Known rows, with every step that occurs:
vivel, mibo, tabo: [-22   1   4 -17   3  15  36  16  -7 -15  -1 -12 -10 -15  10   8   2 -10
   2  24 -34  15 -12]
gopo, vivel: [-14  13   4  -8  -1  24  13  -3 -14 -13 -12  -8   8  -3   6   3   0 -23
 -10   7 -17   9   3]
gopo, vivel, mibo, pifa, guvin: [-23   1  10  -1  -5  12  13   1  -7  -8 -10   2  -5   4   3  -2 -13 -29
 -11  16  -9   8   8]
mibo, pifa: [-26 -20  -3  -2   6  18  23  -1 -12   3 -23   8  -4 -11  -1   6 -11 -19
  -5  15  -9  10   8]
tabo, mibo, vivel: [ -8 -30  -3  -3  -3   9  14  -6 -10   6 -12   0 -18   5  11   0  18  -7
   7   7 -13  14   5]
vivel, mibo, tabo, pifa, nika: [-10 -17   3 -18   5   2  18  23 -16  -9   4 -10  -6 -29   2  13 -14 -20
   0  33 -28  17  -9]
vivel, tabo, mibo, pifa, guvin: [-22 -41  -5   5  -4   8   5  -3 -10  12  -2  -4  -3   4   8   1  -9 -26
   0   7   7  24  10]
gopo, vivel, pifa: [-14  24   8 -12  -4  22   8  -4 -20 -11  -6   1  11  10   7  -3   0 -23
 -18  14 -15   4   3]
vivel, tabo, pifa: [-17 -29  -4   0  -1   8  14  14 -12 -10   6  -2   3 -12   7  10  -3 -26
  -6   8  -7  26  -6]
pifa, mibo: [ -8  -9  -1  -7  -3   7  37  16 -11  -1 -19   3  -6  -9  13  -1  -8  -3
 -14  12 -21  15   3]
gopo, vivel, pifa, tabo, mibo: [ -5  16   9 -10 -12  15 -16   7 -11   2   1  -6   4   1   6  -8   1 -21
 -19  12  -4   6   0]
tabo, mibo, pifa, gopo: [-15 -31   0   0   7   4   0  -5 -10  16  -8 -10  -7 -11  -4  -1 -11 -11
 -11  11  -1  10   3]
tabo, mibo: [ -9 -22   0  -9  -1  13   7   4 -12   1  -7  -8  -4  -6  10   0   6 -12
   1   6 -20  14  -1]
pifa, tabo: [-12 -13  -1   3  -6  18  11  23  -6  -5  -4  -5 -12 -20   5   2  -5  -4
  -6   9  -7  12  -9]
tabo, mibo, pifa, guvin: [-16 -42  -2   0  -2   6   2   1  -8  15 -12   3  -6  -1   6  -8 -19 -19
  -2  12  -3  10  14]
tabo, pifa, vivel: [ -3 -24  -1 -11  -3   6   8   8 -23  -3  -3   1   5  -5   3   2 -10 -22
   2  11 -21  21  -5]
vivel, mibo, pifa, gopo: [-23 -17   9   2   7   5  27   5  -7  -5  -3  -5 -17  -7  -4   6  -8  -7
 -12  17 -12  11  -9]
vivel, tabo, mibo, pifa: [-24 -29  -6   0   0  11  10  -6 -11   8  -7  -8  -2  -4   4   9   4 -27
   1   6  -1  29   7]
vivel, tabo, pifa, gopo: [-14 -30  -1   8   3   2   9  11 -11  -6  16 -11   0 -13   2   8 -12 -16
 -17   8   5  22 -12]
gopo, vivel, mibo: [-16  17  12  -9  -3  17  20   3  -9 -23  -6  -9  -4  -2   9   7   8 -22
  -9   9 -26  13  -5]
mibo, tabo: [-19  -3  -6 -17   5  23  29   8 -15  -4  -9 -12   2 -19   7   5  -9 -10
   1  22 -24   9  -4]
pifa, vivel, mibo: [ -9  -2   8 -12  -6  12  32  -2 -23 -15  -3  -8  -8   8  10   8   6 -13
  14  11 -32  25 -12]
tabo, mibo, pifa, nika: [-11 -33  -3  -8   5   9  -2  -7 -22  19 -16  -5  -1 -18  -2   8 -10 -22
   1  14  -7  17  12]
mibo, vivel, pifa, tabo: [-11 -10   0   2  -9  13  17   8 -11   2  -7  16 -22  10   7  -7   8  -2
  -5  20   0   5  -2]
pifa, gopo, vivel, tabo: [-16   4   4   6   1  16  11  -9 -14 -11   8 -23   6  -4   3   5  -3 -17
 -20   1   6  15  -6]
pifa, tabo, mibo, vivel: [ -4 -29  -3   5  -9   7   2  12  -1   9  -7  -1 -27 -10   9  -1  10  -3
   5   9   0  16  -1]
tabo, pifa: [-10 -29  -1  -4   2   7   9  20 -11  -7  -2   3   1 -17   2   3 -12 -19
  -9  13 -17  10  -4]
vivel, pifa: [-17  -1   4 -10  -1  19  20   5 -21  -6  -6   8   2   7   9  -5  -1 -10
 -12  17 -19   4  -3]

Rows:
[-14  17  10  -9   4  12  18   3  -7 -13   8 -26  -2 -13   2   3  -8 -11
 -16  18 -15   6 -12] | pifa, gopo, vivel, mibo, tabo
[ -6  25   9 -13  -8  10  19   3 -16  -3 -13   5   8   8  10  -8  -4 -19
 -27  13 -17   5   9] | gopo, vivel, pifa, mibo
[ -9 -43  -9   6  -2   3  19   0 -21  -1  -2   6 -12  -7   5  15   4 -23
   5  13   2  25   5] | mibo, vivel, tabo, pifa, nika
[-24  11  10  -6   0  14  16  -4  -8 -12 -14  -3  -5  -5   0   8  -1 -30
 -10  14 -18  13   6] | gopo, vivel, mibo, pifa
[-16 -47  -8  13  -9   2  21   7  -7  -1   1  12 -15  10  11  -1  -4 -20
   1  12   7  18   5] | mibo, vivel, tabo, pifa, guvin
[-21  11   1  -2  -4  24  15  -7 -14 -15  -3 -14   7  -2  10  11   7 -30
  -9   2  -5  22   2] | gopo, vivel, tabo
[-15 -23   5 -11  -3   0  20  29  -3 -10   7  -4 -10 -12   7  -3 -19 -18
  -3  29 -23   9 -10] | vivel, mibo, tabo, pifa, guvin
[-11 -20  -7   5  -8   3  46   4  -9   1 -17   8 -19   6  16   6   8  -7
  -5   8  -5  26   7] | pifa, mibo, vivel, tabo
[-10   8  -1 -21  -4   7  33  14 -17   7 -11   5   3  -3  12  -8 -14  -6
 -18  29 -22   6   2] | vivel, pifa, mibo, tabo
[ -9  -2  -5 -18  -2   8  39  18 -11   5 -17  -5  -4 -19  11   0 -15  -2
 -11  22 -24  12   3] | pifa, mibo, tabo
[-25  -6   0   8   5  13  10 -13 -12   3  -5 -12   4  -6  -6   8 -12 -25
 -22   9  13  14   6] | mibo, pifa, gopo, vivel, tabo
[ -6  -8   5  -6  -9  10  -6  16 -10   7   5   0  -8  -4   7 -10   0  -9
 -12  14  -6   9  -6] | vivel, pifa, tabo, mibo
[-11   8   6   1   4  17  10  -5 -13  -8   1 -17   5  -8   1   1  -9 -11
 -20   8  -3   4  -6] | pifa, gopo, vivel
[ -7 -30   2   3   5   1   5  17 -11  -4   9  -5  -2 -19  -2   1 -21 -10
 -21  13  -6   6 -11] | tabo, pifa, gopo
[-11 -13   2   3   0   9  26  -8 -17   2  -2  10 -15  16   5  -7   2   3
 -12  19  -1  -1  -4] | mibo, vivel, pifa, gopo
[ -9 -24  -7 -18   8  10   7  19 -22   3  -2  -9   8 -34  -1  10 -24 -21
  -2  31 -17  13   0] | mibo, tabo, pifa, nika
[ -9 -17  -3  -8  -7  13  10 -14 -26   1   4 -16   4   9  12   8  11 -22
  15   1 -12  38  -3] | pifa, vivel, tabo, mibo
[-10  -7   3 -12   3  17  14   1 -33   0  -6   4   5  -1   6   5  -8 -14
  -9  21 -13   6   2] | vivel, pifa, nika
[-16 -11   5 -18   3   4  24  26  -5 -13   4  -8  -9 -22   5   6  -7 -17
  -2  27 -32  14 -13] | vivel, mibo, tabo, pifa
[-15 -22  -4  -4  -3  13  12  -1 -14  -2   3 -16  -2  -3  13   9  12 -17
   1   2  -8  30  -1] | vivel, tabo, mibo
[-10  -3   4   3   0  10  -1 -11 -11  -2  13 -27   6  -1   4   4   3 -20
 -16   1   5  20  -4] | pifa, gopo, vivel, tabo, mibo
[-13 -10  -3  -6  -6  19  27 -11 -28  -7  -2 -11   5   8  10  11   6 -19
  11   5 -12  34  -5] | pifa, vivel, tabo
[ -9 -28  -5   0  -5  -3  23  22  -8  -2  -1   2  -1 -11  10   6  -8 -21
 -17   9  -6  29   0] | vivel, tabo, pifa, mibo
[-13  -3   8  -2   4  11  18   2 -19  -3   7  -1   1   6   4  -7 -10  -2
 -21  18  -7   0 -12] | vivel, pifa, gopo
[-19   6   8  -7   3  13  12  -6 -19  -7 -15  -5  -1 -11  -2  14  -6 -33
  -8  18 -14  15   8] | gopo, vivel, mibo, pifa, nika
[-13  11   8  -7  -9  18   7   0 -17  -7  -2   5   9  18  11 -14 -13 -23
 -18  14  -7  -3   7] | gopo, vivel, pifa, guvin
[-21 -22  -3   6  -2  15  10  15  -5   8 -18   5 -13 -20  -4   3 -14 -14
  -8  14   3  11   2] | mibo, pifa, tabo
[-20 -25  -4  -3   8  16  18  -3 -26  10 -22   3  -1 -20  -4  13 -19 -21
  -1  20  -5  13  12] | mibo, pifa, nika
[-15   3   1  -6  -5  18   1 -10 -12  -5   2 -19   8  -1  11   8  11 -31
  -6  -1  -5  26   5] | gopo, vivel, tabo, mibo
[-23 -14   5   3  -3   7  19  20   0  -5  -8   2 -23 -17  -2   7  -4 -14
  -5  17 -10  17  -7] | vivel, mibo, pifa, tabo
[ -4 -19  -4   0  -7   3  44   6  -7   5 -26  13 -20   3  12   0   2   0
  -6  13 -14  13   8] | pifa, mibo, vivel
[ -4 -34  -1  -6   5   5   3  18 -23   0  -2   1   3 -27   0  10 -19 -22
  -7  18 -12  13   0] | tabo, pifa, nika
[-20 -23  -8   6  -4  16  35  -9 -13  -6  -8   4 -16   8  12  11  18 -12
   8   7  -2  23   2] | mibo, vivel, tabo
[-22 -24  -1   6  10  11  18  -3 -11   6 -12  -3  -5 -13  -7   2 -19  -7
 -16  14   2   5   0] | mibo, pifa, gopo
[-21  -4   3   3   7  13   9 -10 -12   6 -12  -8   2 -11  -8   2 -19 -19
 -22  13   5   4   7] | mibo, pifa, gopo, vivel
